Every row comes from one small tree of marks. The marks that hang from a mark follow it in brackets, in alphabetical order. Every link used is in the known rows. Which tree was each row made from?
Known rows
U{K{P}}: [-2.579  0.597  1.342 -0.668 -1.552 -1.075 -0.003  0.010  2.092  0.708
 -1.857 -3.446  0.316 -0.487  0.922  0.176 -0.286 -0.595 -0.489 -0.728]
P{V}: [-1.193 -0.633 -2.741 -0.116  2.568  0.355  0.042 -0.417  0.539 -0.363
  2.844 -3.433 -0.205  0.949  0.712  0.391  0.087 -0.836 -0.083  0.945]
K{L{C} P}: [-2.397 -2.643  2.795  0.466 -0.026  1.161  1.671 -0.514  1.417  3.077
 -4.523 -1.069 -1.065 -1.942  4.001  0.502 -0.747 -1.781  0.116 -0.593]
P{K V}: [-1.382 -1.553 -4.400 -2.000  3.478  1.164  0.199 -0.128 -1.127 -0.983
  2.780 -4.747 -0.940  0.986  1.081  0.102  0.646 -1.904 -1.116  0.710]
L{C K}: [-1.938  2.828 -0.618  2.142  2.519 -1.552  2.903 -0.909 -0.177  2.242
 -0.168  0.238 -1.368 -1.551  2.002  0.847 -0.407  0.030 -0.569 -0.700]
L{K{P}}: [ 1.024  2.250  1.027  1.389  1.109 -1.413  2.196 -1.581 -0.555  1.854
 -4.445 -2.151 -1.665 -0.754  0.358  1.023 -0.120 -0.776  0.010 -0.308]
U{C}: [-1.048  0.535 -0.349  0.940 -0.240  0.328  0.429  1.494  1.733  0.966
  1.379  0.338  1.957 -1.452  0.832 -0.140 -1.205  0.433 -0.222 -1.245]
U{K}: [-2.335  1.398  0.083 -0.419 -1.098 -0.924 -0.409  0.423  2.169 -0.580
  0.740 -2.552  0.767 -0.404  0.291  0.059 -0.075  0.164 -0.498 -0.712]
K{L{V} P}: [ 0.318 -3.068  1.777  1.900 -0.552  1.386  1.555 -0.210  1.911  2.865
 -5.903 -3.040 -0.986 -3.074  3.780  0.515 -0.405 -2.037  0.585 -0.599]
U{C K}: [-3.341  1.921 -0.258  0.478 -1.375 -0.570  0.018  2.007  3.910  0.350
  2.104 -2.243  2.743 -1.856  1.133 -0.029 -1.270  0.486 -0.748 -1.959]
K{L P}: [-0.315 -2.513  3.111  0.119 -0.821  1.376  0.918 -0.660  1.261  1.836
 -5.620 -2.125 -0.998 -1.334  2.345  0.596 -0.393 -1.764  0.499 -0.323]
U{C{P{V}}}: [-0.251  0.578 -0.875  1.286  2.232 -0.288  0.777  1.559  1.703  1.485
  3.673 -1.510  1.813 -0.829 -0.545  0.665 -1.269 -1.289 -0.433 -1.332]
K{L P{V}}: [-1.121 -2.975  1.236  0.045  1.020  1.616  0.959 -0.930  1.589  1.574
 -3.620 -4.573 -1.115 -0.690  2.855  0.847 -0.307 -2.384  0.447  0.327]
C{P}: [ 1.834  0.393  1.232  0.608  1.721 -1.236  0.468  0.311 -0.491  1.001
  1.276 -0.090 -0.089  0.201 -2.432  0.863 -0.185 -1.719 -0.246 -0.761]
P{C K}: [ 0.540 -2.031 -3.587 -2.444  3.061  1.397  0.248  0.471 -4.066 -0.249
  1.924 -3.610 -0.343  0.208  1.641  0.898  0.181 -0.482 -0.941 -0.244]
C{P{K}}: [ 1.722 -0.199  0.022 -0.675  2.407 -0.636  0.613  0.519 -1.669  0.597
  1.256 -1.109 -0.581  0.232 -2.106  0.670  0.227 -2.437 -0.945 -0.947]
K{L{C}}: [-2.322 -1.461  1.089  0.804  0.481  1.367  1.106  0.143  1.512  1.179
 -0.832  0.209 -0.397 -1.865  3.042  0.383 -0.474 -0.646  0.061 -0.600]
C{P U{K}}: [ 0.506  4.317  0.763 -1.315  2.116 -1.897  0.681  1.163  1.029 -0.064
  2.576 -1.771  1.340  2.470 -3.790 -0.116 -1.312 -2.883 -0.180 -1.671]
L{C{U{K}}}: [-3.960  2.543 -0.795 -0.861  1.276 -0.829  1.259  0.799  1.317  0.965
  2.580  0.347  0.889  0.747  1.350 -0.778 -1.318 -0.740 -0.575 -1.024]
U{K{L P}}: [-2.605 -0.389  2.289 -0.306 -1.704  0.025  0.255 -0.006  3.017  0.709
 -3.186 -4.060  0.078 -1.347  1.954  0.475 -0.378 -1.063 -0.150 -0.946]
L{C V}: [-2.067 -1.015 -2.339  3.011  1.328 -0.289  1.999  0.842  1.282  3.131
  1.344  0.247 -0.160 -3.338  4.241 -0.184 -0.519 -0.422 -0.462 -0.794]

Which tree is each row?
[-0.498 -0.404 -1.202  0.520  2.650  0.648  0.975  1.696  1.344  1.194
  2.952 -2.452  1.386 -1.185  0.144  0.686 -1.051 -2.003 -0.763 -1.557] -> U{C{P{K{L} V}}}
[ 0.155 -0.028  0.094  0.588  1.290  0.427  0.988  1.884  1.010  1.390
  1.525 -0.717  1.472 -1.685 -0.184  0.488 -1.108 -1.632 -0.756 -2.002] -> U{C{P{K{L}}}}
[ 1.450  2.625 -0.112  0.583  2.621 -1.116  2.397 -1.300 -1.761  1.776
 -3.235 -3.191 -1.217  0.204  0.377  1.300 -0.600 -0.863  0.205 -0.444] -> L{K{P{C{U}}}}
[-0.811 -1.825  0.310  2.914  1.548  0.806  1.979  0.761  1.947  2.668
 -0.268 -0.794 -0.462 -3.471  3.255  0.724 -0.564 -1.809  0.036 -1.239] -> K{L{C{P} V}}
[ 1.235  2.251 -2.427 -2.343  5.437 -0.412  1.112  0.786 -1.272 -0.345
  4.050 -3.314  0.171  3.499 -3.166 -0.086 -0.792 -4.304 -0.600 -0.666] -> C{P{K V} U}
[-1.479  3.301  0.373 -2.100  0.157 -0.805  0.461  0.545  1.452 -0.158
 -0.583 -2.209  1.096  2.178 -0.860 -0.923 -1.287 -1.724  0.024 -0.880] -> C{U{K{P}}}
[-2.264  1.369 -2.112 -1.186  4.785 -0.617  1.910  0.741 -0.556  1.489
  4.449 -0.888 -0.048  1.588  0.079 -0.197 -1.072 -2.964 -1.019 -0.862] -> L{C{P{K V} U}}
[-3.226  2.486 -1.259 -0.507  3.801 -1.466  1.575  0.838  1.305  1.469
  4.889 -1.401  0.680  1.392 -0.050 -0.017 -1.371 -2.419 -0.752 -1.101] -> L{C{P{V} U{K}}}
[-1.437  0.411 -4.527 -1.856  5.019  1.037  0.349  0.333 -0.405 -0.825
  5.078 -7.127  1.065  2.268  1.442  1.096 -1.119 -1.305  0.204  0.182] -> P{C{U{K{L}}} V}
[-1.642  4.922 -0.975  1.018  3.382 -1.599  3.232 -0.523 -0.144  1.798
  0.200  0.382 -0.737  0.185  0.932  0.141 -1.134 -0.844 -0.285 -0.960] -> L{C{U} K}
[-2.167 -0.127  0.788 -0.015  1.105  1.348  1.371  0.378  1.497  0.869
 -0.463  0.393 -0.001 -0.573  2.270 -0.145 -0.985 -1.271  0.244 -0.787] -> K{L{C{U}}}
[-1.452 -2.527 -3.412 -1.678  3.339  2.316  0.465 -0.142 -0.297 -0.994
  1.490 -5.407 -1.136  0.122  2.134  0.413  0.570 -2.373 -0.752  0.497] -> P{K{L} V}
[ 1.018 -0.639 -1.888 -0.752  4.166 -0.385  0.607  0.257 -1.253  0.328
  3.229 -3.498 -0.718  0.849 -1.638  0.919  0.290 -2.995 -1.025 -0.305] -> C{P{K V}}
[ 0.310 -1.896  1.452 -1.050  1.308  1.734  1.204 -0.285 -0.466  1.757
 -3.859 -3.596 -0.265  0.022  2.441  0.922 -1.160 -2.003  0.757 -0.497] -> K{L P{C{U}}}
[ 0.730 -0.012 -4.002 -3.566  3.855  1.380  0.571  0.841 -4.142 -0.690
  2.410 -3.430  0.294  1.932  0.521  0.205 -0.553 -1.348 -0.688 -0.514] -> P{C{U} K}
[-2.196 -0.946  1.330 -0.608 -0.611  0.319  0.261  0.091  1.829  0.858
 -2.204 -5.116  0.245 -1.301  2.475  1.087 -0.523 -0.800 -0.080 -0.946] -> U{K{L P{C}}}
[ 0.571 -0.554  0.076 -1.557  1.566  0.170  0.852 -0.235 -1.784  1.785
 -2.045 -2.721  0.033  1.290  0.993  0.482 -1.058 -1.296  0.273 -0.174] -> K{P{C{U}}}
[-2.703 -0.257 -1.028 -0.985  0.830 -0.588  0.054 -0.094  1.209  0.717
  0.514 -6.250  0.369  0.065  1.832  0.928 -0.430 -0.716 -0.470 -0.272] -> U{K{P{C V}}}
[-2.814 -1.216 -0.021 -0.643  0.692  0.500  0.305 -0.112  2.084  0.686
 -0.797 -6.826  0.159 -0.826  2.847  1.244 -0.475 -1.205 -0.134 -0.483] -> U{K{L P{C V}}}
[ 1.318  2.913 -1.244 -1.099  4.747 -1.021  0.992  0.559 -0.095  0.072
  4.000 -2.455  0.651  3.504 -3.512  0.149 -1.206 -3.596  0.088 -0.505] -> C{P{V} U}
[-0.268  1.596 -2.275 -1.834  2.458  0.105  0.231  0.760 -1.337 -0.471
  2.855 -3.357  1.358  1.755  0.236  0.520 -1.155 -0.276  0.114 -0.632] -> P{C{U{K}}}
[-0.668  1.290 -1.921  2.376  3.392 -1.164  2.671  1.432  0.969  3.343
  2.759  0.296  0.382 -1.413  1.467 -0.341 -1.393 -2.513 -0.360 -1.598] -> L{C{P U} V}
[ 1.588 -0.825  0.728 -0.486  2.257  0.117  0.780  0.536 -0.925  0.596
  0.330 -1.531 -0.745 -0.352 -1.409  0.879  0.148 -2.800 -0.715 -1.094] -> C{P{K{L}}}
[-1.197  2.383  0.386 -1.000  0.102 -0.017  0.949  0.762  2.472  0.285
 -1.537 -3.090  0.956  0.728  0.523 -0.682 -1.352 -2.168  0.308 -1.166] -> C{U{K{L{V} P}}}
